Each row was made from one small tree. The marks that hang from a mark follow it in brackets, in the order of their numbers. Every link used is in the known rows. Write each row's tree.
In the rows, 128 means zero.
Known rows
K_218{K_345{K_206}}: [122 147 125 129 144 134 142  98 123 125 156 136 129 135 120 131 129 131
  92 148 180 119 130 136  92 129 122 104 143 120 122 148 129 145 139 133
 137 102  99 116 138 101 119 105 121 120 101 103 135 145 135 120]
K_206{K_345{K_507}}: [123 131 117 148 144 133 132 110 122 120 132 126 124 140 124 140 136 137
  90 136 144 169 123 127 129 127 111 118 133 125 136 130 126 141 109 124
 118 122 129 123 115  88 109 120 129 119 110 130 111 140 137 112]
K_218{K_345{K_206 K_507{K_287}}}: [115 123 112 157 140 149 146  88 128 133 173 125 129 140 114 122 137 143
  61 151 165 160 131 141  93 138 106 104 158 116 113 151 140 148 132  99
 138 110 109 118 132  84 105  93 116 104  91 127 140 151 128 105]
K_171{K_206 K_507}: [129 120 130 112 129 127 123 137  86 129 127 115 132 123 118 141 111 125
 139 125 121 139 118 132 178 137 140 138 130 137 118 115 124 127 122 116
 142 113 123 126 129 118 142 134 129 121 121 137 142 121 149 120]
K_171{K_507{K_287 K_345}}: [115 127 141 123 130 129 130 107  94 151 156 113 132 103 122 113 127 143
 123 129 110 163 124 121 155 145 123 159 143 137 102 131 125 114 150 115
 144 123 143 126 129 104 125 129 133 138 130 145 173 130 120 122]
K_507{K_287 K_345}: [122 126 137 133 139 137 135 100 129 143 143 122 132 117 124 115 130 140
 116 133 120 153 132 120 140 133 115 135 132 129 110 131 126 121 142 125
 130 129 131 130 127  96 115 124 134 132 124 140 158 134 117 123]
K_206{K_345{K_218 K_507{K_287{K_5}}}}: [117 119 116 126 131 137 141  97 109 142 178 115 126 177 120 119 129 136
  90 132 131 252 118 129 125 132 102 104 150 116 134 163 137 122 128  60
 109 129 126 127 132  98  90 103 140 103  84 133 118 154 116  96]
K_345{K_206}: [121 136 128 134 127 136 134 111 132 126 144 132 126 134 125 134 129 128
 103 132 144 142 133 137 102 127 128 114 129 121 124 136 122 130 130 130
 137 114 113 120 133 124 127 116 130 121 116 111 128 134 135 128]
K_560{K_5{K_287{K_507{K_345{K_206}}}}}: [124 188 156 109 156 137 147  70 154 131 158 130 129 150 140 114 137 133
  84 138 191 138 150 152 170 136 133 135 130 117 131 140 109 125 158 138
 136 101 120 133 145 127 121 123 130 120 116 106 141 149 123 155]
K_171{K_507{K_287}}: [114 122 128 128 113 128 130 129  97 150 157 105 134 110 123 111 119 134
 137 132  96 170 122 129 149 149 123 147 147 138 117 138 135 109 138  96
 147 130 141 128 132 148 132 126 126 126 125 144 154 128 118 134]
K_171{K_206{K_345{K_218 K_507}} K_391}: [136 131 106 115 154 130 132 106 102 111 148 117 129 178 113 150 121 129
  86 150 119 197 119 122 153 122 115 100 148 121 146 140 136 159  98  97
 118 104  90 123 123  57 111 115 129 121  83 110 127 151 147 117]
K_560{K_507{K_287 K_345}}: [116 139 131 130 136 136 137  92 119 148 130 113 130 129 130 122 129 133
 121 134 102 167 128 136 147 137 115 146 125 125 105 105 120 123 151 122
 140 123 122 124 134 112 122 123 142 134 118 157 172 135 121 141]
K_287{K_5{K_560} K_507}: [134 153 156  97 104 137 130 130 121 122 157 124 131 162 141 122 130 116
 131 108 182 148 132 144 171 139 137 138 103 114 135 135 119  74 143 102
 111 131 135 130 150 151 120 119 139  83 123 124 116 127 112 119]
K_287{K_5{K_560} K_507{K_345{K_206}}}: [127 165 166  96 124 144 136  91 123 121 173 135 128 165 136 130 136 125
  90 111 220 162 139 145 156 133 136 138  99 106 121 141 103  79 156 124
 117 108 122 121 151  97 115 109 145  90 116 110 134 137 127 111]
K_345{K_206 K_218 K_507}: [120 118 113 140 134 138 134 108 127 127 155 133 118 170 120 135 133 139
  68 131 152 182 129 135 106 121 125 104 159 111 145 150 129 149 135 105
 131 104  97 119 136  79 117 106 124 114 104 107 117 142 144 105]
K_345{K_206 K_218 K_507{K_287{K_5}}}: [115 106 118 132 119 147 140  97 121 143 192 120 123 184 117 118 135 137
  62 126 151 233 128 141 102 133 115 100 154 105 125 165 137 129 141  52
 122 117 118 122 145 105 103  96 134  98  89 123 130 150 122  94]
K_507{K_345}: [129 133 140 123 148 128 130 106 124 128 129 136 126 120 127 131 135 136
 114 126 146 123 131 122 137 124 128 141 123 128 117 121 118 133 142 148
 123 120 132 126 125  82 122 131 129 141 132 130 146 131 133 121]
K_560{K_507{K_287{K_5} K_345}}: [122 136 141 112 127 136 136  86 103 149 152 113 130 150 130 120 133 127
 109 123 125 188 129 143 140 140 119 149 110 117  97 110 120 109 153  91
 125 125 142 124 141 124 115 118 149 122 112 162 175 140 110 125]
K_171{K_391}: [135 138 124 113 126 122 124 121 117 118 148 125 130 137 127 128 133 122
 114 138 105 120 131 123 117 135 128 143 133 126 121 134 139 128 120 114
 126 124 132 124 126 133 133 130 123 143 123 119 150 137 119 145]
K_5{K_287{K_507{K_345}} K_560}: [124 177 162 102 138 128 135 101 142 133 144 131 128 158 145 113 137 127
 120 119 168 156 140 138 179 137 130 145 111 119 134 134 108  90 153 135
 114 125 123 133 149 131 123 121 133  98 131 117 130 137 116 135]
K_59{K_507}: [131 135 130 134 131 121 129 133 114 119 116 135 124 114 132 130 126 138
 131 142 111 141 112 116 151 128 127 107 143 131 123 112 130 117 123 142
 119 130 130 127 137 127 143 133 130 130 123 116 119 126 131 140]
K_507{K_287}: [121 121 124 141 119 137 134 120 135 144 143 115 132 123 126 113 124 132
 133 134 104 158 129 126 132 137 114 123 138 131 120 136 135 117 130 106
 135 136 132 133 131 142 120 120 132 121 118 139 138 132 114 135]
K_206{K_345{K_218 K_507}}: [120 128 109 132 145 128 135 110 115 128 140 126 123 163 121 137 127 138
  95 136 139 200 118 123 133 119 113 103 154 122 155 147 131 151 126 114
 117 116 103 124 124  75 103 114 132 122  99 113 103 146 142 110]
K_206{K_345}: [123 150 126 129 141 126 134 113 123 129 131 125 129 130 127 135 123 128
 129 139 131 164 122 123 126 126 114 116 125 132 134 135 123 132 117 136
 122 125 121 124 122 117 114 124 136 126 110 119 116 139 132 132]
K_5{K_287{K_507} K_560}: [123 175 150 109 120 130 132 123 146 132 145 123 129 166 147 110 129 119
 137 122 153 160 138 143 176 141 128 129 116 120 145 142 115  84 141 115
 117 130 123 135 151 177 130 119 129  83 126 114 110 134 112 144]
K_59{K_507{K_287}}: [124 129 127 147 120 130 133 127 119 134 134 122 129 108 129 116 123 143
 135 147  85 171 113 117 153 137 115  99 155 133 115 123 135 105 122 122
 126 140 131 131 140 141 134 125 133 119 119 127 128 130 118 146]
K_560{K_507{K_345{K_206 K_218}}}: [114 156 128 111 147 130 140  80 110 141 139 129 121 166 129 140 122 132
  91 134 143 182 127 140 122 122 131 121 139 111 130 124 111 148 163 132
 141  91  84 114 146  77 125 112 144 137 106 111 154 142 146 136]
K_171{K_206 K_391}: [144 129 123 106 135 129 124 125 115 111 133 122 135 144 119 142 121 118
 119 140 105 123 129 126 152 132 130 123 122 128 119 122 134 131 103 111
 127 116 116 127 127 116 135 129 126 131 114 124 150 134 137 139]
K_206{K_345{K_507{K_287{K_5{K_560}}}}}: [118 134 133 124 118 151 139 108 128 134 173 114 126 172 123 121 143 128
  95 124 146 246 125 140 128 144  97 114 109 111 115 152 126  77 114  65
 100 133 136 126 133 136  92 107 139  83  93 146 117 154 107  86]

Write each row's tree
[133 156 160  79 130 130 133 110 106 132 167 133 129 179 138 119 127 126
 116 107 194 178 128 133 184 125 140 137 120 110 144 147 113  92 171 109
 105 117 112 129 155  88 111 115 145  99 117 108 127 135 123 107]
K_287{K_5{K_560} K_507{K_345{K_218}}}
[123 174 134 101 138 128 141 103 148 142 131 112 123 167 142 113 134 115
 119 137 114 158 138 160 147 143 126 141 120 116 122 121 121 127 138 100
 131 115 119 134 146 203 132 135 129 126 117 143 141 151 111 157]
K_560{K_5{K_287} K_507}
[119 111 125 144 114 151 137  96 128 133 180 120 125 158 120 123 144 134
  59 124 156 205 135 145  97 139 110 116 132 109 106 146 132 111 123  60
 123 123 144 121 136 117 107 102 129  96 100 145 138 144 117  96]
K_345{K_206 K_507{K_287{K_5}}}
[116 128 139 109 135 141 143  80 115 153 190 128 129 163 120 113 131 137
  87 126 158 219 131 131 113 129 120 111 140 112 113 166 124 120 157  85
 122 110 114 122 148  91 106 102 146 122  95 114 153 151 117 109]
K_507{K_287{K_5} K_345{K_206 K_218}}
[122 132 150  87 129 143 139 106 122 151 181 124 128 173 126 104 132 129
 117 115 146 231 127 129 144 135 119 127 122 111 117 162 125  81 160  77
 104 124 111 131 153 116 102 111 146 107 108 129 144 150 104  91]
K_507{K_287{K_5{K_560}} K_345{K_218}}
[122 111 128 123 121 136 130 131  95 142 140 104 139 115 116 126 109 131
 140 134  97 173 120 130 180 146 126 131 140 140 111 123 130 113 123  93
 148 120 123 130 132 136 133 127 132 111 115 148 154 125 133 123]
K_171{K_206 K_507{K_287}}
[137 128 126  95 130 120 120 131  77 119 148 112 136 129 118 142 118 120
 123 137 102 135 123 127 164 144 141 143 134 135 112 120 135 127 112 100
 139 109 125 124 129 121 146 135 122 133 118 129 167 129 139 135]
K_171{K_206 K_391 K_507}
[113 113 110 150 127 146 140 102 133 142 171 119 124 163 117 122 129 143
  72 140 127 212 129 135 110 131 112  97 169 112 136 162 136 140 138  82
 137 113 100 123 139  90 107  99 130 108  97 120 128 147 130 109]
K_345{K_206 K_218 K_507{K_287}}
[123 149 134 122 154 126 139  95 108 128 140 149 119 137 125 134 125 150
  93 143 141 180 114 116 137 117 130  91 160 120 126 137 120 133 149 156
 124 101  91 119 149  66 133 118 137 135 110  85 131 142 147 133]
K_59{K_507{K_345{K_206 K_218}}}
[113 151 144 114 127 143 137 100 131 146 137 114 129 147 134 121 129 127
 124 125 110 189 130 141 155 145 116 145 106 116 104 114 114  88 150 115
 130 119 107 125 143 131 118 119 142 116 121 157 162 141 114 130]
K_5{K_560{K_507{K_287 K_345}}}
[125 133 139 140 142 131 135 106 116 135 129 132 128 102 128 116 129 151
 120 145  99 168 115 111 159 136 113 112 147 133 105 117 126 110 135 141
 123 133 133 129 135 100 130 128 136 133 124 128 147 133 122 135]
K_59{K_507{K_287 K_345}}
[132 123 110 138 141 143 133 101 116 118 148 103 136 149 112 141 126 130
  87 158  99 202 124 127 155 138 100 110 135 129 119 128 139 133  85  84
 124 120 122 125 117  93 107 114 128 113  87 135 144 149 132 123]
K_171{K_206{K_345{K_507{K_287}}} K_391}
[122 130 118 146 147 140 140  95 122 119 156 138 124 144 115 137 142 139
  59 144 192 126 131 140  90 129 120 106 150 112 122 141 132 157 133 122
 133 102 106 113 131  66 112 101 114 111 100 116 130 146 144 100]
K_218{K_345{K_206 K_507}}
[123 140 128 113 143 124 131 124  81 129 129 111 134 126 117 148 108 127
 139 138 128 177 113 126 176 132 126 121 127 141 126 121 120 128 112 123
 138 108 116 123 125 110 127 129 138 118 106 128 129 130 151 121]
K_171{K_206{K_345} K_507}
[119 140 132 115 152 132 139  89 122 136 154 139 123 153 122 132 128 140
  88 132 159 165 131 125 113 117 130 112 145 117 131 150 118 146 156 138
 131  97  94 119 140  62 119 113 136 138 110  95 140 143 141 119]
K_507{K_345{K_206 K_218}}
[117 175 142 113 147 124 141  78 124 141 164 135 126 173 138 117 127 137
  92 134 181 178 139 136 153 123 133 115 152 117 151 152 112 138 170 130
 131 103 103 126 154  91 123 106 136 112 109  81 132 142 136 151]
K_5{K_287{K_507{K_345{K_206 K_218}}}}
[132 182 157 102 155 129 142  87 147 132 144 124 130 142 142 107 136 132
 110 133 167 124 144 144 195 136 135 152 128 124 132 132 115 126 155 136
 124 118 135 140 141 128 121 135 129 124 126 124 140 142 117 150]
K_560{K_5{K_287{K_507{K_345}}}}
[124  97 119 125 119 138 134 113 115 142 176 118 125 174 120 111 135 137
  91 123 134 216 124 131 126 132 117 118 152 112 127 157 142 123 141  48
 112 133 131 130 139 108 103 107 132 102 103 140 131 144 113  92]
K_345{K_218 K_507{K_287{K_5}}}
[126  98 127 137 116 142 130 112 123 133 163 116 128 152 122 116 144 134
  87 120 134 190 129 138 123 140 114 131 131 115 110 139 138 111 126  62
 116 139 156 129 129 123 108 114 128 101 114 158 138 139 111  95]
K_345{K_507{K_287{K_5}}}
[112 144 140 119 127 144 141  69 111 147 165 118 127 154 129 127 135 128
  83 128 142 199 134 150 115 140 117 134 112 111  92 122 114 110 155  91
 135 109 127 117 146 121 115 107 150 117 100 146 174 146 117 128]
K_560{K_507{K_287{K_5} K_345{K_206}}}
[115 143 142 118 141 127 133  95  93 134 156 130 125 116 121 135 132 139
  91 126 157 148 130 129 126 135 137 149 136 126 107 136 112 128 150 140
 145  97 126 114 132  80 134 124 127 142 127 117 162 134 144 124]
K_171{K_507{K_345{K_206}}}
[137 148 119 107 147 129 129 111 108 112 132 116 136 145 119 150 116 118
 120 152 114 157 124 124 150 129 117 113 121 133 127 126 130 136  93 123
 124 113 110 124 121 107 122 127 134 129  96 114 136 143 139 140]
K_171{K_206{K_345} K_391}
[115 167 146 110 136 145 139  90 133 128 136 130 120 159 132 143 135 123
  93 123 155 172 135 151 121 135 128 136 100 107 110 113 101  99 149 138
 132  94  86 113 147 112 125 114 140 119 117 127 153 144 135 129]
K_5{K_560{K_507{K_345{K_206}}}}
[112 136 128 127 142 141 143  83 128 150 168 126 129 145 120 117 122 143
  93 139 136 202 131 125 120 125 117 108 154 120 125 159 125 132 157 117
 138 105  97 123 142  77 111 105 140 130 102 108 151 147 127 123]
K_507{K_287 K_345{K_206 K_218}}
[136 146 156 105 132 125 130  99 100 125 150 132 133 138 136 126 133 131
 106 116 190 123 132 132 174 127 139 154 115 121 126 119 116 114 157 128
 118 129 152 129 136  86 117 124 142 116 126 125 144 123 126 126]
K_287{K_5 K_507{K_345}}
[123 158 141 119 143 129 138  88 114 130 155 133 130 150 131 131 117 141
  94 134 183 147 133 129 155 119 140 120 151 119 152 140 115 142 168 153
 140 101  95 122 145  54 119 109 141 120 110  87 133 131 145 140]
K_287{K_507{K_345{K_206 K_218}}}
[125 110 137 123 109 152 132 120 139 134 172 117 125 167 125 114 148 126
  94 112 144 213 131 143 130 147 111 130 115 108 110 148 131  72 124  56
 103 136 140 129 140 143 104 112 129  85 114 155 128 145 106  82]
K_345{K_507{K_287{K_5{K_560}}}}
[123 134 132 127 145 127 138 106 107 143 140 133 127 127 126 113 119 154
 122 145  97 194 110 106 162 127 116 101 169 129 123 135 131 122 151 131
 122 126 112 130 145  82 125 122 142 135 114 112 142 138 126 133]
K_59{K_507{K_287 K_345{K_218}}}
[130 149 139 114 144 121 132 106 106 132 142 129 132 145 134 125 118 139
 119 128 166 133 127 123 182 120 141 134 151 126 157 129 121 141 168 149
 131 117 110 131 139  55 120 121 139 127 121 105 133 124 140 138]
K_287{K_507{K_345{K_218}}}
[128 162 142 102 152 134 140  93 132 132 120 120 126 140 132 131 135 128
 106 133 132 124 134 148 167 133 135 160 114 119 111 102 114 135 152 139
 136 104 115 129 132 120 125 140 137 153 124 152 163 143 129 142]
K_560{K_5 K_507{K_345}}
[127 155 148 100 136 130 138  82  99 132 177 135 128 168 132 127 126 133
  87 120 209 171 132 135 153 120 142 124 139 113 141 149 114 128 172 118
 126 106 113 121 151  66 115 105 146 112 105  94 137 136 135 125]
K_287{K_5 K_507{K_345{K_206 K_218}}}
[122 120 139 102 134 133 138  96 107 152 177 125 129 158 123 106 129 138
 109 123 138 201 125 123 136 129 121 126 140 117 119 157 131 120 159  83
 116 126 131 130 143  95 106 114 145 124 107 127 156 145 112 103]
K_507{K_287{K_5} K_345{K_218}}
[130 125 144 107 151 127 126 115  80 129 126 124 133 112 117 143 119 135
 119 124 141 140 122 125 183 130 142 147 123 136 107 109 115 131 135 134
 138 105 123 124 128  75 135 137 134 131 126 137 162 124 152 110]
K_171{K_206 K_507{K_345}}
